What can hang from each mark:
fugos: beme
zuto: temov vimosik
vimosik: beme bimi
temov: bimi malip zuto
bimi: temov vimosik
beme: malip sefab vimosik
malip: beme temov

Each row was made from one small tree. Brackets hold a mark, then the marks that hang from it, in alphabetical order. Every link used is in the known rows. Write each row's tree.
Known rows:
[malip [beme vimosik] temov]: [-31 -27  32 -21   9 -15  -6 -14 -35 -48   0  40 -24  42 -59  73 -17  16
  -9  34 -21  55   6 -30 -11  20]
[vimosik [bimi [temov zuto]]]: [ 26 -27   2 -28   3 -11 -34 -35 -39 -18 -13 -42 -13  -5 -75  10 -29  15
  -3  57 -32  34  15  24 -12 -57]
[temov [bimi [vimosik beme]] zuto]: [-11  -5  -6 -41  28  -6 -12 -41 -45  -1   2  -7 -58 -11 -73  22 -21 -10
 -29  15  -6  50  36  -8 -38 -52]
[bimi vimosik]: [-42 -21  -4 -20  11 -18 -17 -45 -37  -5 -21  -1 -12 -10 -69   6 -43  23
 -18  35 -14  29  27 -16 -18 -27]
[beme malip sefab]: [  4 -23  27   8  15 -11 -24 -19 -44 -90  -3  -9 -29  -2 -43  20   0   6
 -19  66 -13  23  18 -65 -19 -19]
[temov [bimi vimosik]]: [-34 -24  -2 -32  24 -15 -16 -34 -40  -5 -13 -12 -44  -5 -72  21 -13   7
 -15  16  -5  46  28 -72 -25 -35]
[zuto [temov bimi]]: [ -6 -17   6 -34   5  -8 -30 -18 -36 -42 -14 -57 -26  -8 -51  20 -12  13
 -10   2  23  36  14 -63 -13 -38]
[bimi [temov [malip [beme vimosik]] zuto]]: [  2  13  26 -15  12 -20 -30 -39 -34 -20 -14 -10 -35   7 -39  -5   8  -3
 -12  40 -28  27  31  28 -10 -70]
[vimosik [bimi [temov [malip beme]]]]: [ 29 -17  19 -18   9 -15 -33 -31 -41 -15 -18 -37 -11   7 -69  17 -27  20
  -3  73 -30  31  15 -20 -12 -55]
[malip beme [temov zuto]]: [-17 -17  31 -25   9 -11  -3 -27 -35 -11   7  40 -32  43 -37  68 -24  -1
  -6  25 -15  48  11  35  -9   9]
[malip [beme sefab vimosik]]: [-19 -11  23  -5  18 -13 -21 -10 -41 -92   2  29 -25  18 -64  28 -10  10
 -29  42  -5  43  20 -43 -10 -14]
[zuto [vimosik beme [bimi temov]]]: [  19  -23    4  -30    5   -9  -32  -20  -45  -66  -21  -34    6  -16
 -101   17  -31   41  -21   63  -24   34   21  -45  -25  -49]
[zuto vimosik]: [-24 -18  -1 -18  13 -14 -20 -18 -36 -75 -13  -8  -5  -9 -74  11 -19  24
 -12  24   2  29  24 -35  -6 -22]
[fugos [beme malip sefab]]: [ -2 -10  51  -2  14 -11 -23 -24 -41 -68 -10   9 -28   4 -48  17   7  14
 -38  54 -21  36  14 -88 -37 -12]
[beme malip]: [ -4 -23  37  -8  17 -13 -21 -27 -37 -51  -7  -7 -28  22 -40  17  -9  12
 -12  49 -12  15  18 -47 -17 -21]
[zuto temov [vimosik [beme malip]]]: [   6   -8   15  -28    0   -4  -32   -8  -41 -100  -18  -58    9   -5
  -79   18  -29   38  -32   42   17   30   16  -63  -23  -38]
[vimosik beme]: [ 19 -15  27 -21  11  -6 -22 -37 -41 -29 -13  11 -21 -24 -46  22 -30  31
 -26  29 -17   9  27 -58 -36 -37]
[vimosik [beme [malip [temov bimi]]]]: [ 21 -25  44 -24  14  -5 -15 -29 -44 -32  -9   5 -35   3 -48  53 -14  23
 -23  49 -26  23  19 -87 -45 -20]
[temov bimi malip zuto]: [ 14  22  11 -17  40  -8  -7 -34 -44 -11  12 -17 -74  -6 -38  25  -2 -30
 -10  14  11  38  35 -20 -23 -57]
[temov bimi [malip beme]]: [  3  13  35 -13  40 -15 -11 -24 -44 -14  -1   2 -60  22 -38  36   2  -9
 -12  27   9  38  29 -92 -20 -41]
[zuto [temov malip] vimosik]: [ -6  10   4 -15   6 -11 -26 -11 -38 -85 -17 -65   6 -12 -66  12 -29  25
 -14  30  31  29  18 -47  -4 -40]
[vimosik bimi]: [ 21 -31   4 -20  11  -8 -24 -26 -42 -33  -7 -29  -9  -3 -77  29 -48  22
  -4  55 -13  29  11 -24 -14 -28]
[fugos [beme malip sefab [vimosik bimi]]]: [   5  -14   41   -3   15   -8  -24  -11  -46 -103   -4   -7  -24    7
  -87   28   -1   18  -43   76  -27   53    9  -96  -41  -12]

Write each row's tree:
[ 18  -5  -4 -28  16  -2 -17 -27 -44 -58   5 -14 -17 -11 -83  20 -42   8
 -24  38  -4  35  26  32 -21 -43] -> [temov [zuto [vimosik beme bimi]]]
[-35 -14  -7 -31   0 -23 -32 -56 -33  16 -30 -21 -18 -13 -67 -21 -17  10
 -16  39 -41  35  32  53 -16 -68] -> [bimi [temov zuto] vimosik]
[ -8 -14  55 -22  16 -10 -12 -28 -38 -29  -6  11 -42  27 -48  42   6   6
 -28  37 -24  49  10 -65 -39  -3] -> [fugos [beme [malip [temov bimi zuto]]]]
[-16  -9  52 -12  17 -13 -20 -20 -37 -75  -9  10 -29  21 -66  19   5  18
 -39  46 -22  41  14 -84 -37 -12] -> [fugos [beme malip vimosik]]
[  1   1  35 -12   9 -23 -34 -40 -33  -6 -27  -9 -25   5 -29  -4   8  13
  -4  44 -30  18  27 -21  -9 -64] -> [bimi [temov [malip beme]]]
[ 53 -28  19 -32   1  -6 -38 -35 -45 -18 -24 -35  -5 -21 -81  22 -37  40
 -19  73 -43  23  17 -43 -38 -64] -> [vimosik beme [bimi temov]]
[-34 -41   6 -32   9 -15  -5 -31 -39   4 -12   1 -37   1 -61  65 -16  12
   3  22 -22  56  13 -57 -24   5] -> [malip [temov [bimi vimosik]]]
[-16   6   9 -15  35 -17  -9 -38 -45   4 -11 -20 -54  -8 -59  24 -13  -2
 -13  34   0  40  33 -89 -29 -47] -> [temov [bimi vimosik] malip]
[ 10  29  26 -19  44  -9  -6 -29 -44 -10  15   3 -74  24 -37  33  -2 -32
 -17  20  14  44  34 -14 -20 -53] -> [temov bimi [malip beme] zuto]
[  6   5  14 -22  13  -9 -26 -21 -39 -36 -12 -63 -33 -10 -42  22 -13   8
  -9  14  27  31  18 -76 -16 -48] -> [zuto [temov bimi malip]]
[ 19  29  16  -9  32  -8  -9 -23 -45 -50  12  -7 -27  24 -67  26 -39  -9
 -20  55  10  38  28  34  -8 -46] -> [temov [malip beme] [zuto [vimosik bimi]]]
[  0  -3  -3 -39  29  -4 -13 -22 -45 -50   8 -12 -52 -10 -77  25  -4  -8
 -25   8   6  51  34 -21 -29 -49] -> [temov bimi [zuto [vimosik beme]]]
[ -8  21   0 -20  40 -11  -5 -42 -46   8   5 -19 -67  -6 -58  20 -18 -25
 -18  27   6  46  38 -11 -29 -59] -> [temov [bimi vimosik] malip zuto]
[ -9 -14  24 -19  19 -12 -20 -13 -39 -66   0  14 -18  38 -79  34 -30  17
 -22  47  -7  43  15 -29 -10 -18] -> [malip [beme [vimosik bimi]]]
[  0  10  22 -22  17 -10 -25 -13 -39 -52  -7 -49 -33  11 -51  30 -11   6
 -17  20  29  42  17 -76 -15 -44] -> [zuto [temov bimi [malip [beme vimosik]]]]
[  1  -4  37 -16  12 -13 -26 -25 -39 -52 -16  -9 -21   0 -80  16  -6  24
 -32  52 -30  45  14 -71 -35 -32] -> [fugos [beme [vimosik [bimi [temov malip]]]]]
[ -2  16  35   1  29 -16 -13 -25 -39 -45  -2  14 -33  18 -42  25 -19   7
 -17  43   1  23  27 -48 -12 -32] -> [temov [malip [beme vimosik]]]
[  9 -24  20 -16  14 -11 -30 -15 -42 -90  -3 -39 -25  26 -94  19  -8  11
 -19  83 -32  42  13 -22 -21 -41] -> [beme malip [vimosik [bimi [temov zuto]]]]
[ -9  -5  -9 -35  27  -5 -13 -38 -47 -14   3  -8 -58 -19 -75  22 -18 -12
 -32  21  -6  54  35 -14 -39 -51] -> [temov [bimi [vimosik [beme sefab]]] zuto]
[  4  10  24 -22  16 -10 -25 -17 -39 -36 -10 -49 -32  12 -41  28 -14   6
 -14  18  29  37  17 -72 -14 -44] -> [zuto [temov bimi [malip beme]]]
[  2   0   1 -26  16  -5 -16 -30 -40 -57   3   1 -23 -14 -66  12 -28   6
 -26  20  -1  29  31  30 -19 -41] -> [temov [zuto [vimosik beme]]]
[ 32 -17  16 -12   8 -14 -34 -28 -44 -29 -17 -38 -12  -1 -70  18 -25  18
  -5  78 -30  34  14 -26 -13 -54] -> [vimosik [bimi [temov [malip [beme sefab]]]]]
[   0    9   15  -19   35  -13  -10  -39  -48    5  -12  -16  -53  -15
  -62   28  -18    5  -22   40   -4   35   36 -103  -41  -54] -> [temov [bimi [vimosik beme]] malip]
[ 24 -20  40 -26  15  -3 -13 -30 -45 -31  -3   5 -40   4 -49  52 -16  16
 -24  46 -24  26  21 -60 -46 -24] -> [vimosik [beme [malip [temov bimi zuto]]]]
[  2  -9   2 -41   6  -4 -30  -6 -43 -84 -17 -62  -8 -17 -87  25 -18  31
 -29  17  25  45  20 -90 -27 -45] -> [zuto [temov bimi] [vimosik beme]]
[-13 -37  22  -4  13 -11 -13 -17 -48 -66  -3  -9 -40   6 -56  57   3   3
 -13  69 -24  51  11 -85 -28   2] -> [beme [malip [temov [bimi vimosik]]] sefab]
[  6  33  16   1  31 -10  -9 -22 -45 -68  12   8 -33  10 -51  19 -21 -14
 -25  46  12  36  33  23  -8 -43] -> [temov [malip [beme sefab]] [zuto vimosik]]
[  0 -14   5 -15  11  -8 -23 -17 -45 -93 -12  -2  -4 -31 -79  19 -21  32
 -30  41  -6  27  28 -65 -25 -30] -> [zuto [vimosik [beme sefab]]]
[  7  25   6 -24  39  -7  -5 -44 -49   8   4 -15 -67 -13 -61  24 -22 -19
 -28  33   0  42  41 -25 -41 -66] -> [temov [bimi [vimosik beme]] malip zuto]
[  2 -29  23  -5  15  -7 -12 -16 -48 -73   8  -8 -50   6 -47  57  10 -10
 -12  60 -19  50  12 -51 -25  -3] -> [beme [malip [temov bimi zuto]] sefab]
